Known rows, with every way that one mark hangs from another:
(tomo (muzi kufe) vozinod): [0,-8,1,-8,41,18,-10,2,-6,-15,8,-4,5,-8,-2,-12,-5,2,-4,1,0,30,9,-3,-3,-12,-14,-1,-7,11]
(karur (muzi fetef sezo)): [-3,-3,0,-5,-9,9,-5,1,-6,-10,-3,-12,-14,11,-1,-8,0,-4,-2,3,27,-38,16,-1,-5,3,0,2,-11,-3]
(muzi dubop fetef kufe sezo): [-6,4,-3,1,-22,-6,1,-4,-18,-8,0,-17,-15,29,5,5,2,-12,0,-2,-32,-59,20,2,-7,7,-14,11,5,-14]
(dubop muzi): [5,1,1,8,-24,-2,27,-1,25,-17,-6,6,5,-18,-7,9,-12,12,-7,12,-3,7,8,7,16,21,13,-6,3,2]
(tomo (muzi karur) tukegu vozinod): [2,-6,0,-2,71,19,-15,8,1,-14,-2,7,2,-15,6,-16,-2,-3,5,3,19,71,0,-5,10,-13,-7,-5,-8,-4]
(vuki (muzi kufe tomo)): [1,9,1,-15,-15,-5,-12,-11,-8,30,6,-10,0,6,-2,20,-2,0,-5,0,-6,26,3,-7,-1,-3,10,3,1,-1]
(tukegu (tomo (muzi karur kufe) vozinod)): [-4,-9,0,-6,36,1,-16,-1,-15,-14,9,9,-2,-2,1,-13,-3,5,9,-5,15,48,-20,-1,-9,-4,-8,2,-1,3]
(tukegu (tomo muzi)): [0,-5,1,-2,27,-5,-11,1,31,-19,2,7,7,-23,-8,17,-8,11,1,5,12,9,-35,9,-1,8,13,-8,-5,18]
(vuki muzi): [4,10,3,-10,-8,0,-6,-6,19,-8,-4,7,0,-17,-5,27,-9,8,-6,6,10,14,4,-3,17,0,10,-6,-4,0]
(tukegu tomo): [1,2,0,10,-16,-15,0,-3,33,-14,0,17,0,-16,-4,26,-8,12,2,3,19,-3,-35,8,2,17,17,-6,-6,8]
(dubop (muzi karur)): [6,0,0,6,-29,2,23,-1,7,-11,-5,8,-2,-7,-2,0,-8,10,-3,9,14,33,14,5,17,26,5,-3,6,-12]
(vuki (muzi sezo tomo)): [0,10,2,-4,-1,-13,-16,-10,-5,20,-2,-3,1,14,2,26,6,11,-3,0,-5,-4,0,-5,5,-18,4,-1,0,-2]
(zigat (tukegu (tomo (muzi kufe)))): [0,-5,2,-9,5,-10,-8,1,30,-22,14,0,16,4,-6,27,-7,-6,1,-7,8,9,-34,8,-8,-3,15,0,0,14]
(sezo (muzi (tomo tukegu))): [5,8,1,5,-4,-11,20,2,25,15,4,-6,-7,-6,-7,-6,-1,-2,-2,2,11,27,-15,0,-1,6,29,-6,1,17]
(karur (muzi kufe)): [2,-4,1,-17,-23,22,-2,0,8,-11,12,-16,-12,7,-8,-4,-8,-2,-5,8,38,7,8,-3,5,17,12,0,-16,5]
(karur (muzi dubop kufe sezo)): [-2,-2,1,-13,-30,18,-7,0,-7,-18,6,-26,-13,31,-3,-2,1,2,0,6,5,-43,13,-3,7,5,0,6,-9,-2]
(muzi karur): [5,3,-1,3,-24,10,6,-2,9,-7,0,8,-8,-6,2,11,-5,7,-2,4,35,29,12,1,12,19,1,-2,-5,-12]
(muzi dubop karur sezo tomo vuki): [-1,6,-5,6,-25,1,-12,-3,-33,29,-6,-12,-7,19,11,6,23,6,7,-6,-21,-38,11,0,-4,3,-20,3,7,-19]
(zigat (tukegu (tomo (muzi fetef) vozinod))): [-6,-8,1,6,30,-22,-10,2,11,-19,-1,8,27,-19,4,4,-7,-2,6,-15,-9,-3,-31,4,-13,-27,-9,-2,1,15]
(kufe muzi): [5,-3,2,1,-21,11,14,1,24,3,-2,32,10,-14,-10,-12,-6,8,-9,10,20,1,5,-2,15,3,9,-3,-4,9]
(zigat tukegu): [6,2,2,7,-37,0,6,1,38,-18,4,6,16,-6,1,36,-10,3,-5,-1,18,-2,-1,3,12,3,6,-4,-6,0]
(muzi fetef karur kufe sezo tomo): [-3,2,-4,2,-15,-9,-6,-4,-45,33,4,-11,-20,42,11,-4,12,-15,4,-9,6,-3,21,-2,-19,4,-9,14,6,-25]
(sezo (muzi dubop fetef)): [-1,7,0,5,-44,-12,25,-5,8,-12,-5,-17,-9,-13,-6,-12,-7,2,-2,-2,-15,-47,11,5,-1,10,0,1,9,14]
(zigat (tukegu (tomo muzi vozinod))): [-2,-8,3,4,28,-11,-11,4,26,-28,4,12,31,-19,0,14,-7,10,3,-9,4,15,-36,5,-1,-27,-2,-7,-4,16]
(zigat (tukegu tomo)): [3,1,2,10,-35,-21,1,-2,44,-20,6,15,19,-7,-1,42,-8,6,3,-6,18,-7,-37,8,4,4,17,-5,-3,4]
(karur (muzi dubop fetef sezo vuki)): [-5,0,-3,-7,-19,11,-6,4,-25,-1,-10,-28,-12,5,3,-10,12,-6,3,-4,-14,-86,17,0,-7,6,-14,2,-1,-5]
(kufe (muzi karur)): [5,-3,2,-1,-24,14,10,0,8,7,-2,35,0,-7,-7,-20,-4,7,-3,7,35,24,11,-5,16,8,2,0,0,-3]

Rows:
[1,-1,0,10,20,-8,15,2,-7,17,2,-1,4,5,2,-14,0,-5,2,3,-28,48,-6,-3,0,-2,8,0,4,-3]
(dubop (muzi kufe (tomo tukegu vozinod)))
[0,1,-2,1,-31,-6,23,-3,-22,0,-1,-2,-14,8,1,-12,-7,-14,1,0,-1,18,26,5,-3,31,0,8,14,-16]
(dubop (muzi fetef karur kufe))
[0,5,-2,5,-20,4,1,1,-6,-8,-5,-9,-6,5,4,14,12,4,1,0,-30,-69,11,2,2,5,-15,-3,1,-5]
(muzi dubop sezo vuki)
[-3,-8,2,-6,49,13,-9,4,-17,-22,8,-7,-2,17,1,-13,4,0,0,0,-7,8,15,-4,-6,-23,-18,3,-5,4]
(tomo (muzi kufe sezo) vozinod)
[-6,-5,1,15,8,-9,4,0,-32,38,-9,25,14,10,2,-39,11,5,0,-6,-13,-23,14,-9,-10,-34,-22,8,5,5]
(kufe (muzi fetef sezo (tomo vozinod)))
[1,-6,2,-1,75,14,-13,10,18,-19,-1,5,9,-25,0,-7,-5,0,-1,6,1,46,-8,-3,7,-16,-1,-9,-10,9]
(tomo muzi tukegu vozinod)
[0,-5,-2,-4,30,-1,-10,4,15,-7,0,4,5,-30,-6,11,5,4,5,-1,-8,-14,-34,10,-11,9,10,-10,-1,13]
(tukegu (tomo (muzi vuki)))
[2,5,0,-6,-43,-6,18,-8,-15,23,13,-13,-17,16,-5,-20,2,-1,0,-4,27,35,10,-2,-9,13,8,6,8,1]
(sezo (muzi karur kufe tomo))
[0,-1,2,16,-14,-22,0,-1,30,-22,3,22,24,-13,4,25,-7,12,6,-9,11,3,-34,1,3,-17,-1,-4,-3,8]
(zigat (tukegu (tomo vozinod)))
[0,2,-3,7,-15,-10,20,1,-36,5,-11,2,-16,6,7,-14,13,-12,4,-5,-18,-33,24,6,-8,17,-9,3,19,-20]
(dubop (muzi fetef karur sezo vuki))
[1,-5,2,-2,6,-13,-10,3,43,-26,6,7,25,-14,-5,32,-8,4,1,-4,11,4,-38,11,0,-7,14,-7,-2,15]
(zigat (tukegu (tomo muzi)))
[-2,-5,1,-7,56,17,-10,7,1,-19,2,-13,5,-1,2,-11,-5,-7,3,3,-30,25,-4,-4,5,-13,-9,-1,-4,3]
(tomo (muzi dubop kufe) tukegu vozinod)
[-3,-8,2,5,47,-5,-12,2,14,-22,0,13,14,-28,-4,0,-6,17,4,0,1,21,-33,3,-2,-14,-2,-8,-6,19]
(tukegu (tomo muzi vozinod))
[2,0,0,2,-26,-3,21,-3,-17,-14,5,3,-18,31,0,-4,2,-5,0,6,6,11,22,3,6,18,1,7,12,-17]
(dubop (muzi karur kufe sezo))
[2,11,1,-11,-30,4,-12,-10,0,-6,-9,-2,-2,-6,2,20,-7,10,2,3,-1,13,8,-4,23,3,-4,0,4,-10]
(vuki (muzi dubop karur))
[-3,-3,0,-15,-18,15,-3,0,-7,0,6,-19,-18,6,-4,-14,-7,-13,-5,1,26,-10,16,-2,-7,15,7,5,-10,3]
(karur (muzi fetef kufe))
[0,7,-1,-2,-56,-11,18,-6,-3,16,10,-28,-7,11,-7,-6,0,7,-4,-2,-16,-15,3,0,-4,8,5,5,9,20]
(sezo (muzi dubop kufe tomo))
[0,9,2,0,38,-8,-15,-3,0,25,-7,7,10,-13,5,9,-1,3,1,0,-10,51,-14,-13,9,-29,6,-5,-5,2]
(vuki (muzi (tomo tukegu vozinod)))
[-2,-5,1,1,82,7,-10,8,3,-10,-7,0,5,-24,5,-18,-5,-13,1,-1,-9,27,-2,-1,-5,-17,-5,-4,-7,2]
(tomo (muzi fetef) tukegu vozinod)
[-1,-2,-2,-5,15,13,-15,2,-7,-21,-4,-11,-2,14,3,4,4,9,2,4,-2,-10,14,3,10,-4,-16,2,2,-6]
(tomo (muzi dubop karur sezo))
[-1,10,1,-17,-9,-6,-4,-10,-10,4,0,-6,-13,0,-1,9,-8,-15,-3,-2,-9,-1,13,-4,-4,2,4,6,3,0]
(vuki (muzi fetef kufe))
[-2,-1,-1,-17,-25,21,-5,2,-23,-6,5,-31,-17,26,-1,-6,12,-5,2,0,-11,-66,14,-3,-3,10,-8,4,-3,-3]
(karur (muzi dubop kufe sezo vuki))
[1,-3,2,7,-13,-1,2,-1,0,32,-2,24,11,13,-5,-12,10,11,-4,5,7,-16,4,-4,2,-11,4,2,2,5]
(kufe (muzi sezo tomo))
[3,4,-1,11,22,-4,-7,3,10,17,0,4,-4,18,6,18,7,-4,2,3,2,7,-11,-1,0,-4,15,-2,-7,-9]
(muzi sezo (tomo tukegu))
[-3,1,-1,0,-26,7,11,2,-11,21,-13,14,7,-19,-4,-26,6,-5,-2,-2,-37,-67,11,-1,-2,8,-14,1,10,3]
(kufe (muzi dubop fetef vuki))
[-2,-3,2,5,-7,-1,11,1,-2,6,-7,30,-1,8,-4,-21,2,-6,-4,2,0,-41,16,-2,-1,-5,-2,5,4,2]
(kufe (muzi fetef sezo))
[-2,0,-5,-11,13,14,-12,3,-28,6,-9,-22,-4,-18,6,-13,7,-8,4,-6,-24,-28,18,5,-10,10,-24,1,8,-10]
(tomo (muzi dubop fetef karur vuki))
[1,-4,0,-6,26,14,-13,5,-6,-19,2,2,-7,10,1,1,4,3,0,5,23,16,16,3,4,-2,-6,0,-3,-9]
(tomo (muzi karur sezo))
[1,0,-1,6,30,0,-6,2,-7,24,6,-1,0,9,6,-4,1,-8,3,-2,-3,46,-9,-8,-4,-11,2,0,-7,1]
(muzi kufe (tomo tukegu vozinod))
[1,3,-4,7,-22,-5,-7,-4,-20,34,-5,-5,-6,2,8,0,2,-2,1,-5,16,16,13,1,-8,11,-6,5,2,-18]
(muzi fetef karur tomo)
[-5,1,-1,9,-24,-8,3,-3,-18,36,-12,9,12,17,0,-20,9,4,-1,-1,-31,-59,10,-1,-3,-13,-10,9,9,-4]
(kufe (muzi dubop fetef sezo tomo))
[-1,3,-4,-8,-13,3,7,0,-20,14,2,-9,-17,-3,3,-4,4,-23,-1,-6,-14,-33,16,2,-20,21,-5,3,1,-7]
(muzi fetef kufe vuki)
[3,6,1,-4,-7,-10,18,1,10,18,12,-12,-14,10,-7,-11,1,-13,-2,-1,6,31,-14,-1,-7,9,28,0,2,16]
(sezo (muzi kufe (tomo tukegu)))
[-1,0,0,16,43,-5,-11,5,-5,13,-2,5,1,13,10,1,10,2,5,0,-8,19,-7,-7,0,-24,-4,-2,-6,-7]
(muzi sezo (tomo tukegu vozinod))
[3,1,-1,15,29,-6,15,6,-10,28,-9,2,12,-20,4,-16,11,-2,4,-1,-36,22,-8,-1,-2,-3,1,-9,7,-2]
(dubop (muzi (tomo tukegu vozinod) vuki))
